Each row was made from one small tree. Brackets hold a mark, then the marks that hang from it, in the order of their numbers. Every link used is in the known rows. Write each row's tree.
(in the rows, 100 means zero)
Known rows:
(J_532 (J_455 J_180 J_263 (J_384 J_131))): | 122 | 108 | 111 | 114 | 143 |  95 | 108 |  66 | 100 | 105 | 100 | 109 | 125 | 125 | 100 | 103 |  93 |  81 |
(J_131 J_180 J_263 (J_455 J_384 J_532)): |  94 | 110 |  89 |  92 |  84 |  85 | 106 | 110 | 108 | 112 | 110 |  98 |  65 |  81 | 105 |  75 | 121 |  89 |
(J_384 (J_131 J_263 J_455) J_180): | 116 |  99 |  85 |  91 | 102 |  78 |  98 | 102 | 105 |  98 |  98 | 121 | 123 |  81 | 126 | 109 |  97 |  76 |
(J_384 (J_131 (J_455 J_532)) J_180): |  88 |  90 |  83 | 112 |  99 |  89 |  97 | 119 | 126 | 122 |  90 |  87 | 126 |  84 |  98 |  69 | 105 |  80 |
(J_384 J_180 J_455): | 100 | 108 |  83 | 107 | 103 | 116 |  91 | 103 |  97 | 116 | 107 |  97 | 107 |  88 |  88 | 115 | 102 |  93 |
(J_384 J_180 (J_455 J_263)): | 106 | 103 | 104 | 101 | 110 | 112 |  88 |  95 |  99 | 114 | 112 | 117 | 121 | 103 | 107 | 142 | 114 |  90 |
(J_131 J_180 J_263 (J_384 J_455)): | 107 | 123 |  98 |  87 |  82 | 110 | 107 |  99 |  86 |  84 |  88 | 105 |  68 |  87 |  82 | 108 |  98 | 108 |
(J_455 J_384 J_532): |  87 | 107 |  92 | 104 |  90 | 122 | 104 | 103 | 102 | 102 | 119 |  76 |  64 | 100 |  76 |  61 | 108 | 116 |
(J_532 (J_455 J_263 (J_384 J_180))): | 113 | 115 |  98 | 108 | 133 | 116 | 102 |  79 | 105 | 101 | 125 | 113 | 129 | 115 | 104 | 103 | 133 |  84 |
(J_131 J_180 J_263 (J_384 (J_455 J_532))): |  90 | 109 |  96 |  98 |  64 | 104 | 104 | 108 |  94 |  79 |  73 |  97 |  62 |  91 |  79 |  91 | 101 | 123 |
(J_131 (J_384 J_180) (J_455 J_532)): |  72 | 109 |  85 | 105 |  88 | 127 | 104 | 108 | 122 | 100 |  94 |  78 | 120 |  82 |  83 |  44 | 108 |  85 |
(J_455 J_263 (J_384 J_131 J_180)): | 115 |  92 | 115 |  99 | 140 |  90 | 102 | 101 | 100 | 126 | 115 |  95 | 126 | 112 | 105 | 105 | 121 | 103 |
(J_455 J_180 J_263 J_384 J_532): |  90 |  94 | 118 |  98 | 111 | 107 | 103 |  98 |  94 | 103 | 121 |  89 |  97 | 117 | 101 |  97 |  99 | 106 |
(J_455 J_180 J_263 (J_384 J_131) J_532): |  99 |  84 | 123 | 108 | 121 |  83 | 105 |  99 |  99 | 110 |  97 |  85 | 106 | 120 |  99 |  93 |  90 | 113 |
(J_455 J_263 J_532): |  94 |  96 | 103 |  88 |  83 | 120 |  97 | 106 | 115 |  82 | 124 | 109 |  80 | 111 | 114 | 110 | 111 | 105 |
(J_384 (J_131 J_263) J_180 (J_455 J_532)): | 103 |  82 |  90 | 114 |  77 |  73 |  87 | 109 |  93 |  90 |  63 | 112 | 104 |  97 | 101 | 115 |  92 | 121 |
(J_384 J_131 (J_455 J_180)): | 105 | 103 |  97 | 113 | 114 |  94 |  97 |  92 |  92 | 119 |  80 |  93 | 101 |  94 |  85 | 114 |  61 |  94 |

Write each row's tree:
| 109 | 103 | 110 |  90 | 130 | 111 | 100 |  99 |  94 | 116 | 139 |  99 | 118 | 107 | 108 | 112 | 128 |  96 |  (J_455 J_263 (J_384 J_180))
|  91 |  90 | 103 | 112 |  90 | 106 |  85 | 108 | 106 | 110 |  99 | 107 | 113 | 107 | 103 | 126 | 114 | 104 |  (J_384 J_180 (J_455 J_263 J_532))
| 105 |  85 | 107 | 100 |  98 |  74 | 105 |  97 |  81 |  85 |  87 |  92 |  88 | 108 | 100 |  89 |  73 | 126 |  (J_455 J_180 (J_384 (J_131 J_263)) J_532)
| 106 | 114 |  96 |  64 |  91 | 110 | 115 | 111 |  93 |  69 | 113 | 103 |  70 |  91 | 100 |  98 | 105 | 103 |  (J_131 J_180 J_263 J_384)
|  86 | 107 | 115 | 106 | 108 | 106 | 101 |  87 | 107 | 121 | 114 |  95 | 109 | 101 | 108 |  84 | 100 |  80 |  (J_131 (J_455 J_180 J_263 J_384 J_532))
| 104 |  86 |  97 |  94 |  96 |  61 | 110 | 121 |  95 | 103 |  93 |  89 |  64 | 101 |  97 |  85 | 113 | 121 |  (J_455 (J_384 (J_131 J_180 J_263)) J_532)
|  98 |  82 | 117 | 118 | 101 |  84 |  91 |  96 | 102 | 112 |  71 | 104 | 108 | 114 | 100 | 125 |  72 | 107 |  (J_384 J_131 (J_455 J_180 J_263 J_532))
| 108 | 130 |  98 |  95 |  72 | 133 |  98 |  71 |  81 |  61 |  86 | 114 |  70 |  93 |  83 | 101 |  81 | 118 |  (J_131 J_263 (J_384 J_455))
|  93 |  90 | 109 | 101 | 112 | 106 |  98 | 108 | 102 | 112 | 123 |  90 | 112 | 113 | 103 |  94 | 133 | 109 |  (J_455 J_263 (J_384 J_180) J_532)
| 107 | 106 | 119 |  87 | 130 | 113 | 106 |  86 |  86 | 108 | 134 |  98 | 103 | 112 | 106 | 115 |  94 |  92 |  (J_455 J_180 J_263 J_384)
| 107 | 106 |  92 |  73 |  93 | 119 | 104 | 101 |  85 |  56 | 108 | 107 | 109 |  94 | 104 |  97 | 100 | 109 |  (J_131 J_263 (J_384 J_180))
|  91 |  84 |  88 | 128 |  94 |  85 |  91 | 116 | 111 | 120 |  68 |  84 | 110 |  97 |  79 |  92 |  97 | 112 |  (J_384 J_131 J_180 (J_455 J_532))
|  93 |  91 | 110 | 104 | 105 |  86 | 100 | 100 | 122 | 112 |  90 | 104 | 124 | 103 | 121 | 100 |  81 |  76 |  (J_384 (J_131 (J_455 J_180 J_263 J_532)))
|  88 | 107 |  90 |  93 |  71 | 114 | 101 | 101 | 105 |  70 |  88 | 101 | 116 |  85 | 104 |  68 | 104 |  96 |  (J_131 J_263 (J_384 J_180) (J_455 J_532))
|  91 |  93 | 112 | 109 |  91 | 106 |  89 |  93 |  99 | 102 |  95 | 105 | 100 | 109 | 104 | 130 |  81 |  99 |  (J_384 (J_455 J_180 J_263 J_532))
| 109 | 116 |  82 |  71 |  90 |  93 | 107 | 111 | 110 | 100 | 123 | 122 |  77 |  73 | 124 | 114 | 108 |  66 |  (J_131 J_180 J_263 J_455)
| 105 |  84 |  97 | 111 |  78 |  72 |  92 |  97 |  87 |  82 |  60 | 109 |  90 | 102 |  99 | 120 |  56 | 118 |  (J_384 (J_131 J_263) (J_455 J_180 J_532))
